Each row comes from the steps of one path. Every step used is in the known rows, and no mark comes twice. Write the path behind each row, first mark first.
Known rows:
l, j: [-12 -67 3 -39 -53 -152 -31 -46 -22 -84 80 251 137 -103 57 16 -23 11 8 20 -44 -15 89 -51]
d, t, k, z, j, l: [-189 -32 -188 29 -59 -65 -28 27 -21 -450 136 22 102 -223 39 60 -60 269 -87 3 -169 91 101 -36]
l, j, k, z, d, t: [-225 -32 -134 -80 -180 -181 -15 -124 87 -376 9 344 350 -163 133 101 42 193 -78 -27 -120 70 142 -25]
k, z, j: [-194 -41 -158 17 -41 -24 -34 -64 149 -183 -34 187 162 -116 88 66 119 79 -199 -3 -156 -49 -40 -125]
d, k, z, l, t: [-121 65 -238 58 -93 -58 -9 41 -95 -424 160 117 65 -153 38 -48 -188 145 11 54 -100 -84 108 -11]
k, z: [-104 16 -58 23 -23 -98 -37 -59 79 -109 26 174 40 32 88 -7 70 53 -141 4 -77 -83 -38 -133]
t, l: [-22 39 -52 33 -10 -147 -52 -32 -125 -130 90 -24 51 -121 26 -81 -52 86 104 67 -64 -6 0 -40]
l, j, t, k, z, d: [-171 -103 -165 11 -183 -165 -34 -50 129 -423 -94 252 230 -49 120 58 -50 235 -157 -7 -17 0 158 -137]
l, t: [-6 2 -101 -9 -77 -149 -37 -27 -89 -300 103 154 37 -90 28 -78 -141 44 23 21 28 -73 51 -94]
d, t, z, l: [-128 -13 -270 57 40 -145 -7 -82 -84 -246 66 -61 -21 -287 33 2 -81 153 54 63 -86 -37 -71 40]
l, j, t, k, z: [-90 -133 -62 13 -149 -194 -3 15 99 -435 -58 218 68 53 39 20 -76 207 -186 7 5 8 146 -111]
z, d, t, l, j, k: [-143 -10 -130 -68 -162 -233 -27 -94 -112 -403 77 142 378 -311 68 23 -76 221 164 47 -115 154 181 58]
d, k, z: [-92 54 -114 53 -14 -85 -17 9 27 -130 116 201 80 74 78 -86 11 101 -59 33 -81 -69 21 -43]
j, k, z, d, t, l: [-237 67 -191 -10 -127 -175 -34 -108 -7 -428 19 63 266 -184 99 5 23 268 16 28 -139 86 50 -21]
t, z: [-27 -34 -104 52 50 -153 -14 -72 78 -70 -28 113 -19 -16 54 -30 39 72 -23 57 9 -81 -57 -63]
z, j, t, l: [-165 -67 -218 10 -97 -151 1 26 -78 -318 -44 -83 140 -267 8 -39 -54 168 -48 21 -96 81 59 -68]
j, k, z: [-165 22 -10 -6 -79 -154 -12 -18 122 -90 23 194 144 50 73 19 114 127 -127 -36 -79 41 46 -110]
k, z, j, l, t: [-169 -16 -177 -36 -134 -45 -3 52 -5 -455 55 125 56 -251 41 86 -88 125 -147 -14 -129 -13 148 -105]
z, l: [-120 39 -138 42 5 -90 -51 -19 -135 32 159 -22 104 -263 57 2 -30 60 74 4 -120 -10 7 -56]
z, d, t: [-137 34 -242 -3 -45 -143 -67 -127 -110 -181 120 108 213 -231 128 -44 -21 106 67 6 -74 -18 -11 -44]
k, z, l: [-177 37 -139 52 -20 -52 -42 -35 -5 -86 81 43 57 -180 85 45 34 90 -83 -5 -156 -67 -22 -92]

Write each row's path:
[-130 -17 -185 -29 -135 -134 -46 -154 -28 -543 -7 189 221 -259 111 62 -55 176 -13 78 -145 -28 78 7] | k, z, d, t, l, j
[-120 -74 -184 55 -113 -39 -49 -40 153 -607 -14 191 149 -60 29 19 -91 205 -143 41 -44 -54 65 -133] | l, t, k, z, j
[-82 -57 59 -70 -107 -216 -6 -3 10 -69 83 282 247 -68 42 31 16 82 27 -12 -48 113 174 -37] | l, j, k
[-134 -4 -129 27 -67 -62 -4 20 -37 -199 144 221 179 -163 62 43 -58 114 -7 51 -172 -26 156 29] | d, k, z, l, j
[-144 -55 -164 12 22 -93 9 25 42 -106 10 26 36 -268 34 77 32 119 -39 22 -112 37 64 -40] | t, z, j, l
[-93 -101 -243 24 -39 -90 2 -66 125 -450 -94 156 69 -171 14 12 -70 106 -81 65 -6 -85 1 -74] | l, t, z, j
[-142 -84 -154 -26 -128 -186 7 36 -143 -178 55 55 114 -306 35 42 -129 103 -22 -25 -82 51 165 -44] | z, l, j, t
[-150 17 -121 111 -13 -59 -70 -23 26 -188 103 12 89 -105 61 30 -21 195 -34 25 -116 -32 14 -95] | t, k, z, l
[-196 -1 -49 -39 -176 -161 -30 -88 102 -326 -49 252 351 -158 102 99 64 199 -13 30 -134 76 177 -44] | t, l, j, k, z, d
[14 -36 12 -21 -60 -167 -36 -44 -109 -222 66 126 116 -165 20 -6 -80 66 89 84 -71 15 106 -5] | t, l, j
[-93 -43 -74 -11 -53 -113 -36 -32 -114 -61 135 125 176 -308 52 71 -63 42 68 15 -128 5 118 -16] | z, l, j
[-189 31 -180 18 -41 -19 8 117 -17 -167 153 120 144 -185 58 18 3 147 -68 5 -200 53 151 -14] | d, k, z, j, l
[-191 -83 -155 -19 -146 -151 17 16 -13 -303 -28 117 74 -223 64 94 -69 131 -183 -28 -120 -5 137 -78] | k, z, l, j, t
[-68 -10 -36 81 -20 -102 -67 -40 111 -215 49 147 61 91 67 -24 10 165 -92 29 -31 -52 -2 -127] | t, k, z
[-114 8 -196 61 -130 -84 -82 -92 102 -533 7 220 187 -23 108 -10 -103 213 -54 38 11 -98 74 -159] | l, t, k, z, d
[-188 -51 -211 10 -137 -143 38 87 -69 -334 60 145 128 -174 48 13 -133 172 -92 7 -126 21 196 11] | d, k, z, l, j, t
[-221 -41 -92 -20 -68 -126 -19 1 65 -35 48 137 317 -175 45 32 94 117 -25 -37 -119 132 79 -78] | z, j, k
[-114 -12 -175 80 53 -113 -19 -55 2 -50 21 -25 11 -220 46 22 -1 99 35 53 -78 -63 -49 -33] | t, z, l
[-178 46 -163 27 -60 -71 -70 -122 110 -104 -9 211 197 -79 164 33 109 85 -109 -11 -100 -97 -22 -154] | k, z, d
[-136 -95 -193 44 35 -81 -11 -76 158 -137 -82 121 110 -155 50 39 86 90 -93 50 -72 -42 -51 -69] | t, z, j
[-49 -157 -117 -19 -79 -253 48 -18 73 -293 -141 187 -5 -55 29 10 -57 112 -126 30 48 -19 100 -44] | l, j, t, z
[-160 -93 -183 -6 -95 -151 29 -25 166 -446 -91 182 183 -145 -2 34 -36 179 -59 31 -8 43 97 -54] | l, t, z, j, k
